What can hang from each mark:
j_682: j_33
j_579: j_673
j_805: j_33
j_400: j_33 j_918
j_33: j_400 j_407 j_438 j_518 j_579 j_637 j_682 j_805
j_637: j_33 j_918
j_438: j_33
j_518: j_33
j_673: j_579
j_918: j_400 j_637 j_805

Every row comes from one small tree of marks. The marks that hang from a mark follow it in brackets, in the order of their numbers. Every link used is in the known rows. Which tree was each row made from?
(in the rows, 128 means zero)
Known rows:
j_918(j_805(j_33(j_518))): [109 162 117  91 109 111 129 158  92 143 122 136 101  94  92 125 150  91
 152 146 161 115  87  93 136 112 135 131 130 167 103  97 128 119 136 111
 155  98 140 144 138 121 164 204 138 130 114 134 154 131  96 114  89 156
 124 172 141 132  98 134]
j_400(j_33(j_438 j_579(j_673))): [147 157 141 120 103 141 102 134 140 126 139 168  97 151  97  90 148 182
 103 135 189 108  71  98 127 123 193 115  82 154 105 126 127 105 125 108
 127 105 147  83 125 105 162 155 128 130 116 119 142 111 123 101  79 105
 115 190 116 136 140 161]
j_637(j_33): [118 157 124 105 116 106 118 174 105 144 129 134 115  99  96 123 130 107
 137 142 127 118  93 107 118 133 141 130 105 155 132 123 120 114 120 102
 132 106 143 124 142 118 136 160 119 141 131 130 144 128 138 140 100 128
 126 151 133 128 117 134]
j_637(j_33(j_518) j_918): [106 157 111 100 108 107 128 168  98 164 131 114 103  79 105 143 148  99
 126 149 140 110  84  88 119  95 135 121 121 165 105 124 135 134 128 104
 152 109 129 138 144 126 159 191 153 148 130 148 146 113 113 128  92 123
 133 150 128 148 103 138]
j_438(j_33(j_518 j_579)): [148 159 132 121 132 108 134 125 131 152 115 146 113 103  89 141 185 148
 131 148 153 101 103  88 156  86 144 138 135 130 120 103 121 136 127 124
 121 107 160 130 167 110 140 172 141 172 168  98 148 117 102 125 109 151
 140 185 130 129 148 142]
j_33(j_407): [151 178 117  99 126 126 132 113 127 143 125 137 122 103  95 136 140 112
  91 125 129 114 117 118 143 109 152 121 135 143 107  97 142 117 119 135
 112 109 146 154 143 125 135 153 123 125 133 118 153 125  94 137 109 104
 125 137 129 132 134 138]
j_518(j_33(j_400 j_579(j_673) j_637 j_805)): [171 191 125 109  92 143 120 132 142 139 149 139 135 108 181 107 116 140
 150 167 113 138  92  73 153 145 136 137 162 146 128  99 109 138 119 102
 141 120 159 122  83 115 112 160  70 116 165 126 152 121 119 127 104  58
 156 126  72 150 154 184]
j_400(j_33(j_407 j_438 j_579 j_637(j_918) j_682)): [139 191 103 106 115 163 116  95 145 130 137 125  55 103 107 117 152 158
 112 135 193  77 114  94 120  93 189  93  83 212  89  77 137 139 125 104
 116 114 131 142 132 142 175 181 164 141 109 149 136  85  91  94 101  72
 160 187  88 132 142 184]
j_438(j_33(j_400(j_918) j_637 j_682 j_805)): [133 211 116  79 113 140 136  98 130 175 163 100 117  75 149 126  89 117
 221 176 114 126 101 107 188 121 117 154 166 198 135  68  83 149 107 108
 165 151 157 194 126 164 108 170  93 166 138 161 157 130  99 125 143  79
 202 155  95  81 146 173]
j_33(j_400 j_407 j_518 j_579(j_673)): [139 186 113  99 108 147 135  93 129 128 122 143 106 102 110 113 147 141
 100 119 153 119  98  93 155  81 167 113 138 138 123 126 136 129 117 133
 139 118 153 147 125  96 158 169  99 128 164  98 162 126  70 124  90  87
 108 147 112 158 146 168]
j_918(j_805): [142 166 135  87 115 121 119 135 129 149 147 144 104 113 108 109 141 117
 141 157 140 129  89 116 133 125 145 148 131 147 108  94 138 121 132 112
 149 131 140 135 130 140 145 182 121 135 125 136 161 124 114 120  98 145
 133 147 141 116 110 113]
j_805(j_33(j_407 j_518 j_579(j_673) j_637)): [112 170  95  99  82 133 124 123  90 127  97 159 119  93 105 113 172 123
 111 115 159 103 106  84 150 104 172 104 148 152 109 120 115 123 116 124
 110  87 157 125 109  74 157 201 120 108 141  89 136 103  75 117  89  93
 117 166  89 172 144 187]
j_438(j_33(j_407 j_518 j_579(j_673) j_682)): [128 186 132 121 113 126 147  70 131 154 114 156 108  95  57 104 180 140
  93 115 171  98 120 103 145  69 178 117 130 140 111 111 112 146 115 138
 113 141 159 134 159 108 160 172 118 178 155 103 154 113  63 139 106 122
 118 183 114 147 162 142]
j_33(j_407 j_637 j_682 j_805): [127 201 108  94 120 140 129  91 130 158 132 123 113  70 134 125 112 111
 118 134 118 107 146 114 173 128 149 121 161 191 115  73 123 148 121 119
 121 125 136 176 112 145 124 167 102 121 119 138 144 120  84 146 121  70
 156 144  86 127 143 168]
j_33(j_400 j_438 j_518 j_579 j_637 j_682 j_805): [123 203 111 106 120 175 118  92 151 145 150 128  58  85 152 116 101 164
 162 158 163  79 115  72 174  92 149 124 128 213 136  76 137 163 142  86
 191 108 135 170  81 131 148 183 112 136 132 141 154 120  95 105 104  80
 154 179  73 132 148 185]
j_438(j_33(j_400 j_579 j_682 j_805)): [156 194 130 108 120 128 128 107 155 153 146 122  98  89 124 129 123 167
 170 165 139 109 105 102 166 113 142 157 117 175 133  82 103 142 101 104
 156 147 158 153 141 137 113 137  99 185 151 129 160 135 115 135 121  98
 178 175 115 102 148 158]
j_518(j_33(j_400(j_918) j_407 j_579(j_673))): [166 190 119 107 106 146 141  99 118 119 134 137 122 126 121 105 130 118
 135 135 143 141  93  77 122 116 166 111 127 127 114 119 131 108 112 131
 119 136 171 149 127 125 153 169  99 142 165 113 169 118  80 103 122  85
 145 146  92 122 158 174]
j_918(j_400(j_33(j_407 j_438 j_518 j_682)) j_637): [108 207 110  94 135 134 126 105 145 162 134 115  55  87  80 107 147  95
  99 124 207 107 101 101 143  99 178 117  79 245  79 101 158 146 173 114
 137 109 137 164 155 182 179 211 163 121  62 179 152 112  79  85  80 129
 113 184 112 100 134 147]
j_805(j_33(j_518 j_579 j_637 j_682)): [108 184 106 119 103 128 122 128  91 133 111 130  82  75 101 111 157 142
 151 136 164  92 113  83 138 106 162 123 111 181 127  94 112 148 132  91
 144 102 159 138 126 100 157 198 141 141 135 113 132 111  97 121 102 119
 156 198 103 136 118 168]
j_518(j_33): [163 175 142 127 132 114 133 148 127 147 139 128 130 117 107 132 129 106
 106 152 123 122 102  84 112 130 130 125 130 119 123  93 128 127 136 118
 120 104 148 135 143 133 128 156 114 136 154 134 150 130 120 147 113 122
 138 140 121 125 131 128]
j_33(j_400 j_407 j_637 j_682 j_805): [133 219 105  83 120 157 131  87 140 156 146 106 107  68 151 135  86 114
 140 144 112 109 132 108 180 122 135 132 155 205 130  71 118 153 112 111
 153 126 138 194 107 146 117 155  81 123 127 143 153 134  82 148 115  46
 161 128  87 124 135 185]
j_400(j_33 j_918): [139 172 124  98 112 123 115 141 105 140 137 122 117 115 103 120 129 120
 144 140 142 135  77 106 148 134 155 135 127 170 109 118 113 104 131 118
 118 107 159 152 156 144 148 180 145 128 107 142 147 118 113 104 115 111
 166 167 132  86 114 165]
j_682(j_33(j_518 j_579 j_637)): [151 190 121 110 120 130 112 101 138 137 129 138  99 100 110 125 195 136
 119 150 153 113  96  79 165  88 142 145 154 142 130  78 106 156 139 119
 112 102 155 157 124  89 136 179 145 111 153 110 130 113  92 123 107 118
 142 170 110 145 133 183]
j_438(j_33(j_400 j_579 j_682)): [152 191 139 115 122 132 137 109 146 151 139 120  91 101 102 119 140 168
 165 158 154 109 100 104 136  98 151 154  98 158 139  87 100 138 102 111
 153 148 164 143 152 124 127 143 101 200 166 126 163 135 112 143 122 115
 169 185 131 108 146 137]
j_438(j_33(j_518 j_637(j_918) j_805)): [140 174 111  87 116 117 132 125 124 190 137 107 127  75 148 160 140 114
 153 179 119 102 105  91 189  95 114 145 194 171  98  82 105 168 125 125
 138 113 135 161 133 144 117 182 132 144 144 149 139 106  90 120 105  88
 174 141 104 139 138 161]
j_682(j_33(j_579(j_673) j_637(j_918))): [170 174 133  90  83 142 107 101 138 147 160 150 117 123 127  87 193 155
 134 170 155 136  75 109 142 104 159 153 141 124  97  87  91 150 104 114
 114 152 154 119 106  95 135 158 130 122 151 127 139 106  98 118  89  76
 150 151 101 152 125 164]
j_918(j_400 j_637 j_805): [146 173 129  67 112 105 110 142 144 170 151 131  90  97 129  85 168  84
 165 178 162 167  74 126 134 144 159 180 117 178  74  87 161 138 149 106
 161 167 153 137 128 178 149 212 135 120  93 161 171 135 105  83  91 168
 129 144 136  95 110 101]
j_673(j_579): [144 175 143 101 104 127 112 133 115 152 135 153 128 110 105 103 145 140
 125 136 119 143  94 123 129 127 156 138 121 118 121 116 121 128 127 119
 147 139 143 108 128 105 142 152  91 129 129 118 144 127 122 154  91 114
 121 150 116 153 119 119]
j_637(j_33 j_918(j_400)): [111 148 113  84 106  91 114 177 118 173 144 114 118  97 132 121 142 107
 138 155 149 148  66 111 113 130 155 146  94 166  90 131 141 122 123  94
 152 127 144 114 144 151 151 182 150 141 116 160 142 122 122  99  98 114
 153 147 127 122 115 115]
j_918(j_400(j_33(j_438 j_518 j_682)) j_637 j_805): [104 194 128  87 127 129 113 124 148 168 154 119  41 104  88  78 157  97
 142 157 220 125  68 102 129 111 170 144  78 251  74  87 153 151 183  91
 178 130 134 140 140 194 193 237 169 128  53 193 164 123  97  71  75 168
 121 198 127  93 112 124]

Which tree is each row?
[116 169 123 102  91 155 130 108 125 141 141 155  71 117  78  83 156 154
 106 128 192  86 105 106  80  92 201  91  56 175  92 124 146 118 112 103
 142 147 127 104 119 127 193 172 131 166 122 129 158  99 102 108  95  95
 108 187  94 153 142 140] | j_637(j_33(j_407 j_438 j_579(j_673) j_682) j_918)
[120 200 123  78 100 134 131 155 114 159 151 106  60  67 104  92 130  81
 200 179 160 134  84 118 109 132 131 160  82 220 123  86 126 136 120  87
 193 168 138 146 119 165 148 203 104 160 102 175 178 145 125 130  99 158
 130 152 131 107  90 129] | j_918(j_637(j_33(j_400 j_682)) j_805)
[122 180 114 109 143 140 131 121 127 137 126 134  82 120  71 150 135 117
  71 107 171  84 105  82 153  83 157  83 119 187 105 116 143 111 145 128
 110  57 124 162 152 126 172 179 149 111 103 131 141 115  84 117  87 108
 110 173 123 139 137 174] | j_400(j_33(j_407 j_438 j_518))
[118 190  95  62 120 151 141 137 127 144 142 125  41  80  92 131 132  66
 160 153 177  99  98  86 124  92 122 114 101 223 102  92 165 118 137 111
 173 111 122 166 108 149 173 222 134 128  97 164 178 130  94 102  90 156
  81 149 116 135 124 160] | j_918(j_637(j_33(j_400 j_407 j_438 j_518)) j_805)
[124 171 103  83 125  99 136 113 139 190 127 107 125  78 132 156 168  84
 124 154 145 125 100 101 173  72 138 141 170 170  78  97 132 166 135 133
 126 108 147 163 156 154 143 204 154 137 132 151 144 106  55  96 111  96
 161 136 108 142 159 143] | j_438(j_33(j_407 j_518 j_637(j_918(j_400))))
[113 193 101  99 106 135 134 121  94 136 118 120 103  81  93 122 132 100
 133 125 139 101 130 113 139 125 157 113 118 184 120  86 113 135 115 111
 114 104 146 161 131 122 137 175 118 129 115 125 134 124  85 144 117  92
 145 166  99 135 122 164] | j_805(j_33(j_407 j_637 j_682))
[ 99 153 106  70  99  92 128 164  99 167 135 108  96  91 123 115 162  89
 158 163 176 143  58 102 124 107 145 146 116 184  61 107 150 135 144 103
 176 118 140 134 141 150 181 223 168 129  99 166 154 126  91  66  75 136
 143 163 140 124  97 111] | j_637(j_918(j_400 j_805(j_33(j_518))))
[120 207 116  90 124 148 125 105 117 160 153 118  53  87  98 102 120 107
 164 149 176  96  92  85 156 123 151 129 113 238  94  88 135 142 164 102
 155 133 133 180 129 194 169 217 153 131  68 183 157 105 102  83 102 124
 147 193  92  66 118 183] | j_400(j_33(j_438 j_518 j_682 j_805) j_918(j_637))
[134 186 103  97 101 175 128  83 144 133 133 155  87 113 127 115 129 152
 114 130 165  90 102  84 161  73 164  99 142 168 126 108 143 138 126 116
 150  95 146 146  87  96 164 186 101 111 144 105 153 112  68 111  93  77
 104 152  79 175 161 189] | j_33(j_400 j_407 j_438 j_518 j_579(j_673) j_637)
[158 180 128 120 148 145 139 121 143 135 137 139 101 128  89 140 121 101
  85 131 148  87 129  78 106 106 148  91 112 141 104  88 157 116 139 124
 105  88 134 149 139 141 151 160 125 131 138 131 157 122 101 132 115 108
 112 145 107 137 156 135] | j_518(j_33(j_407 j_438))
[111 183 136 112 127 100 110 135 139 162 139 107 109 103 103  98 131 133
 114 129 164 147  71 120 138 138 178 146  94 198 110 115 119 137 139  97
 141 122 149 130 162 158 140 169 134 136  89 162 144 134 108 113  97 106
 164 178 133  95 119 131] | j_918(j_400(j_33(j_682)))
[117 201 124  85 119 152 127 107 115 146 154 117  31  98  71  84 146  93
 180 159 205 108  83  95 129 101 159 133  91 237  87  74 144 138 169 100
 171 146 135 170 135 194 195 246 168 140  67 187 170 112  95  68  95 170
 132 202 119  74 100 153] | j_400(j_33(j_438 j_518 j_682) j_918(j_637 j_805))
[102 182 118  82 116 127 107 149 144 181 155 127  66  83 122  85 116 104
 168 170 175 124  92 110 123 161 165 147  70 238  88 103 153 139 154  77
 169 147 138 127 109 186 158 188 128 131  66 184 159 131 132 100  99 135
 124 177  94  87 133 131] | j_918(j_400 j_637(j_33(j_438 j_682 j_805)))
[111 166 104  92  97 125 119 157  81 163 130 113 106  78 127 142 142  99
 152 159 138 102  86  93 145 100 128 129 145 165 101  99 118 150 126 109
 149  92 136 145 124 117 151 200 149 126 131 143 139 107  96 110  94  98
 156 160 113 152 100 156] | j_805(j_33(j_518 j_637(j_918)))
[103 196  93  88 106 135 142  93  78 116 109 135  61  74  73  95 175 104
 166 119 193 105 113  80 121 101 172 112  97 196  90  87 144 113 132 116
 142 130 155 173 145 139 205 231 165 152 114 119 160 108  57  77 119 153
 143 205 113  99 122 163] | j_400(j_918(j_805(j_33(j_407 j_518 j_579 j_682))))
[148 190 140 107  92 137 126  97 142 154 148 138 111 105 122  94 136 168
 173 157 149 125  87 118 155  98 161 156 129 155 145  94  81 153  95 104
 156 159 166 116 127 111 119 156  78 175 164 119 158 125 105 145 111  86
 163 165 103 141 150 150] | j_438(j_33(j_400 j_579(j_673) j_637 j_682))
[155 181 101  98 115 134 114 104 138 136 123 140 115  89 147 133 153 136
 119 142 131 105 137  90 175 132 160 124 159 173 107  84 134 130 114 121
  94 106 152 159 102 121 131 165 113 107 141 104 139 105  90 113 112  79
 154 142  84 131 161 193] | j_33(j_407 j_579 j_637 j_805)
[147 198  98  81 124 169 122 104 154 147 150 129 103  97 160 149  74 121
 139 152 124  94 122 100 185 120 126 115 157 197 115  70 135 131 118 114
 143  92 129 184  90 136 121 159  88 100 121 138 154 126  92 118 106  52
 141 125  83 137 160 194] | j_33(j_400 j_407 j_438 j_637 j_805)
[136 173 119 109 140 111 147 113 128 159 113 132 124  93  70 164 160  98
  95 128 140  96 124  95 166  74 129 120 157 142 110 100 127 131 125 152
 103  92 146 168 172 125 138 166 132 156 147 114 146 122  70 145 112 128
 125 156 131 138 151 139] | j_438(j_33(j_407 j_518))
[143 181  99  78 107 160 112 106 130 112 130 144  64 123 113 109 156 127
 163 141 196 110 100  84 143 114 179 103 117 215  80  80 140 100 131 111
 106 102 148 158 114 153 189 219 167 110  97 137 144  89  88  53 114 121
 149 179  98 105 152 197] | j_400(j_33(j_407 j_438 j_579 j_637) j_918(j_805))
[173 181 129  94 126 165 134 125 138 124 158 139  68 136 128 105 116 127
 198 174 174 128  81  56 103 114 145 119  92 166 108  79 157 108 142  95
 171 127 156 147 109 156 173 195 138 153 147 147 179 120 109  68 132 139
 153 174 108  95 144 153] | j_518(j_33(j_400(j_918(j_805)) j_438 j_579))
[109 192 117  74 103 134 133 139 100 149 153 103  78  80 107  92 102  96
 221 160 146 141  80 105 114 123 141 141  95 201 133  96 113 116 124  84
 193 154 148 164 124 163 162 202 110 168 113 169 174 135 112 110 123 138
 156 166 127  88  99 143] | j_637(j_33(j_400(j_918(j_805)) j_682))
[119 205 100 103 113 135 114 105 107 142 123 112  87  73 135 115 145 142
 166 140 158 105 103  71 181 124 166 129 142 222 112  93 106 147 145  95
 134 116 152 176 125 151 157 213 148 125 114 141 136  93  92  81 118  91
 189 192  81  93 126 219] | j_400(j_33(j_518 j_579 j_637 j_682 j_805) j_918)
[124 181 112 105 128 143 111 141 135 154 136 128  96 102 138 143 105 127
 125 147 153  87  98  77 189 117 139 115 162 216 111  96 119 135 153  98
 135  64 124 161 112 134 142 189 133  91 100 155 126 107 112 108  92  90
 140 165  94 134 133 200] | j_400(j_33(j_438 j_518 j_637 j_805))
[135 208 120  70 121 137 151  81 127 152 152 109  90  88  87 122 120  92
 193 151 151 132 103 117 145  91 133 139 129 187 109  69 112 127 107 127
 158 162 153 196 155 175 154 185 117 186 125 156 182 135  67 111 136 127
 163 158 130  83 138 138] | j_438(j_33(j_400(j_918(j_805)) j_407 j_682))
[153 178 132  94 107 130 129 109 143 157 145 120  80  92 122 108 182 147
 188 186 171 114 100 113 128  93 152 155 121 172  93  54 110 162 108 102
 149 172 146 119 136 156 151 199 143 189 143 146 157 100 102 102 117 136
 188 180 116 124 130 122] | j_438(j_33(j_579 j_637(j_918(j_805)) j_682))
[138 192 114 121 123 160 118 100 147 121 128 136  63 111  95 109 142 159
 109 121 192  74 121  96 137 103 187  93  89 208 108  80 127 129 132 105
 110  92 145 140 129 123 163 176 144 134 111 130 135  97  94 109 111  86
 148 192  96 128 155 191] | j_400(j_33(j_407 j_438 j_579 j_637 j_682))
[129 173  81  92 101 132 122 127  91 129 102 123  93  77 120 149 184 116
 124 136 164  94 114  78 140  90 152 102 130 173  90  94 135 138 115 117
 118  91 148 149 126 101 162 203 165 126 141 114 131  89  74  97  99  92
 152 163  98 161 128 184] | j_805(j_33(j_407 j_518 j_579 j_637(j_918)))
